Each row comes from the steps of one walk. Every step used is in the known rows, and no mark comes twice. Write the walk behind each row, first mark first.
In the rows, zero is written as 128.
Known rows
ravugu bolet: [117 168  65 129 115 134 165 162 145 154 131 117 148 148 106 119 178  84
  61 108 146 130 134  98 170 130 121  93 120 132]
papud bolet nemadeg tidiz dudok: [123  98  77 157  88 182 150 127 115 157 125 130 187 123  84 150 133  92
  80 135 156 128 163 121 149 139 122 131 146 140]
tisog keped tidiz papud bolet: [100 151  66 156  60 134 158 113 137 119 135 121 161 124 109 116 133 125
  67 129 157  95 142  95 138 123 121 129 163 153]
tisog keped: [109 160  66 121  81 126 186 144 138 152 139 115 139 151  71 111 148  85
  74 140 161 114 140 108 139 133 125  98 115 149]
bolet nemadeg tisog: [122 127  92 133  99 149 180 147 110 154 128 131 169 144  71 135 139  84
  69 150 146 122 162 112 149 148 133 125  95 143]
keped tidiz papud bolet nemadeg: [101 145  71 140  83 154 138 123 110 124 115 132 190 102 105 149 141 134
  62 122 129  99 147  86 138 144 119 152 156 130]
keped bolet nemadeg: [112 153  64 118  98 154 169 149 132 145 109  97 165 129  82 136 128  93
  85 134 144 122 167 100 162 148  81 110 114 139]
papud bolet nemadeg tisog: [128 126  86 158 108 146 183 151 114 127 115 137 182 134  93 140 136  86
  67 140 147 129 171 108 155 144 140 123 107 128]
keped bolet papud: [103 159  39 132  96 115 160 152 134 159 123 112 162 153  86 110 145  94
  77 123 161 116 143  76 184 121  80  89 136 145]
tidiz papud bolet nemadeg: [123 151  60 138  80 153 152 142 106 125 104 121 167 110 115 154 147 127
  71 110 130 102 142  93 145 147 134 138 139 121]
bolet papud: [ 97 159  53 125 103 108 159 159 118 166 135 133 163 149  71 115 170  89
  61 121 152 114 131  76 160 120 122 103 129 133]
papud bolet: [111 170  45 145 107 123 187 164 124 142 119 130 175 141  94 116 164  98
  67 115 155 120 139  85 145 129 135 106 130 120]
bogu bolet: [104 149  63 131  86  99 175 176 128 170 135 116 173 159  86 118 183  92
  61 105 170 108 131  82 137 125 113 106 123  97]
dudok tidiz: [113 177  59  95  84 148 174 150 114 159 130 131 166 151  81 112 176  95
  77 130 159 123 116  99 117 139 160  99 145 138]
keped bolet: [108 163  41 125  91 133 183 148 140 158 126 100 159 152  89  99 144  94
  88 125 160 114 147  83 159 129  92  90 120 142]
dudok tidiz papud: [119 174  53  96  56 163 154 131 103 161 126 124 149 142 108 118 173 123
  86 114 148  98 103  96 117 138 169 111 161 146]
lopep dudok tidiz papud bolet: [132 209  42  92  63 169 170 142 112 137 116 136 159 111 101 116 155 112
  66  99 170 116 117  92 118 155 189 108 169 128]
nemadeg tisog keped: [124 136  85 143  80 126 194 139 138 157 148 123 143 164  77 104 136  78
  72 155 168 116 159 119 155 126 137  99 103 164]
bolet nemadeg: [108 154  73 113 103 148 172 158 115 152 118 120 166 129  65 142 154  91
  74 136 137 119 149 101 135 154 117 125 108 129]
lopep mumi: [ 81 146  42 106  94 103 180 154 110 169 138 132 153 141  63 118 186  79
  64 117 151 102 124  73 128 141 125 101 116 133]
papud bolet nemadeg tisog dudok: [146 106  90 154 112 154 170 132 132 135 102 159 183 152  71 145 116  65
  77 158 140 138 178 124 161 149 146 118 112 129]
bogu bolet papud: [ 96 137  61 141  93  79 151 180 125 168 138 128 177 164  79 120 184  87
  49 103 170 108 124  73 159 116 101 103 141  98]
keped bolet nemadeg tidiz: [105 135  77 135  68 173 156 126 130 157 113 106 175 138  77 132 125  97
  82 138 154 120 165 107 146 154  80 125 121 152]
bolet nemadeg tidiz: [ 99 139  87 131  77 167 159 132 113 164 122 128 175 133  62 140 150  95
  65 141 148 115 144 111 123 158 119 141 113 148]
lopep bolet papud: [ 91 182  64 140 111 111 171 177 129 183 139 100 171 141  91 124 193  68
  39 121 158 107 135  79 150 131 119  94 122 120]
nemadeg tisog keped bolet papud: [118 125  81 158  76 115 173 132 149 148 139 111 145 170  87 106 109  75
  80 153 177 124 171 106 198 113  87  80 128 173]
lopep dudok tidiz papud bolet nemadeg: [134 195  64  85  70 189 158 143 103 121 105 134 167  88  93 148 143 113
  64 106 157 120 129 107 119 170 179 127 163 126]
tisog dudok: [125 142  54 116 106 130 172 137 142 173 120 149 155 164  49 109 147  70
  80 145 144 117 140 100 144 141 141 103 117 137]

Write each row's walk
[144 133  91 131  59 180 151 128  96 120 109 135 173 128 129 151 137 114
  76 133 145 116 144 115 139 146 173 129 158 140]  dudok tidiz papud bolet nemadeg tisog
[110 158  68 138 112 147 171 162 114 126 103 126 186 118  86 147 150  95
  68 126 140 125 156  96 148 148 123 125 120 117]  papud bolet nemadeg
[154  98  86 156  86 157 149 115 125 134 100 151 162 143  93 148 111  96
  81 144 130 109 170 121 159 145 154 131 128 136]  tidiz papud bolet nemadeg tisog dudok
[156 112  98 128  98 173 161 125 122 128  98 165 185 153  75 148 126  63
  78 165 145 150 163 135 144 156 175 113 143 137]  papud bolet nemadeg tisog dudok tidiz
[141 118  97 162  62 158 165 125 120 113 118 120 149 123 116 147 113 112
  73 139 149 107 168 126 158 141 137 128 127 154]  tidiz papud bolet nemadeg tisog keped
[118 158  85 125 123 155 154 163 137 139 119 115 157 131  97 155 164  84
  59 118 129 137 147 113 172 150 108 109 114 128]  ravugu bolet nemadeg
[106 150  55 166  47 155 157 121 113 153 120 129 170 138 118 115 147 133
  69 106 155  91 126  87 128 125 148 135 147 141]  nemadeg tidiz papud bolet
[111 120  92 163  77 154 150 113 109 123 121 138 184 121 112 141 127 121
  58 137 138 104 165  98 148 137 130 152 140 143]  keped tidiz papud bolet nemadeg tisog
[111 165  63 143 126 115 145 162 141 154 134 127 151 152 104 129 175  80
  52 110 147 131 122  88 192 124 107  87 133 135]  ravugu bolet papud
[105 171  86 121 109 150 178 174 124 167 126  85 173 117  85 149 177  70
  53 128 142 112 157 101 126 156 119 112 103 118]  lopep bolet nemadeg
[108 135  83 133  49 179 136 116 103 164 123 121 158 125  93 143 144 126
  72 125 138  91 130 106 122 153 129 152 131 152]  bolet nemadeg tidiz papud
[114 126  81 174  54 138 165 103 133 123 142 131 162 142 120 111 119 116
  66 143 162  98 161 107 152 116 135 127 156 163]  nemadeg tisog keped tidiz papud bolet
[119 106 101 146  90 119 169 167 117 160 130 131 181 151  84 141 155  80
  56 127 162 121 163 103 150 136 114 125 110 109]  bogu bolet nemadeg tisog
[148 136  74 109  75 182 131 115 116 122  90 151 174 128  99 159 133 107
  89 134 128 119 133 125 132 162 171 127 170 129]  tisog dudok tidiz papud bolet nemadeg
[159 108 100 103  67 183 140 106 110 151 112 156 157 150  82 145 125  90
  92 159 134 120 145 139 140 160 177 124 144 159]  bolet nemadeg tisog dudok tidiz papud
[134 126  80 161  79 158 161 133 103 130 111 133 169 125 118 147 132 114
  72 120 137 107 161 105 159 140 147 138 122 135]  tidiz papud bolet nemadeg tisog
[119 140  78 120  81 153 172 139 143 131 118  85 150 131  78 136 112  90
  91 151 155 123 177 123 167 151  69 103 121 154]  tisog keped bolet nemadeg
[107 136  87 149  65 153 145 114 125 107 121 115 171 104 102 154 119 126
  67 137 140 102 159 108 136 145 110 148 155 148]  tisog keped tidiz papud bolet nemadeg
[108 112 119 141  87 150 169 117 132 138 146 129 170 136  61 133 119  80
  60 178 153 122 176 124 142 143 106 129 118 169]  bolet nemadeg tisog keped tidiz
[111 126  93 141  53 173 160 115 143 142 121  95 160 139  77 137 109  92
  85 156 165 119 173 131 151 149  73 115 123 170]  tisog keped bolet nemadeg tidiz
[118  72  94 142  72 153 135 144 119 187 141 122 188 138  72 152 150  84
  69 120 164 116 158 119 139 139  97 128 145 120]  bogu bolet nemadeg tidiz dudok
[129 121 107 136  86 148 180 137 129 137 135 120 149 146  70 137 122  75
  70 165 153 123 174 132 150 148 123 113 100 161]  bolet nemadeg tisog keped
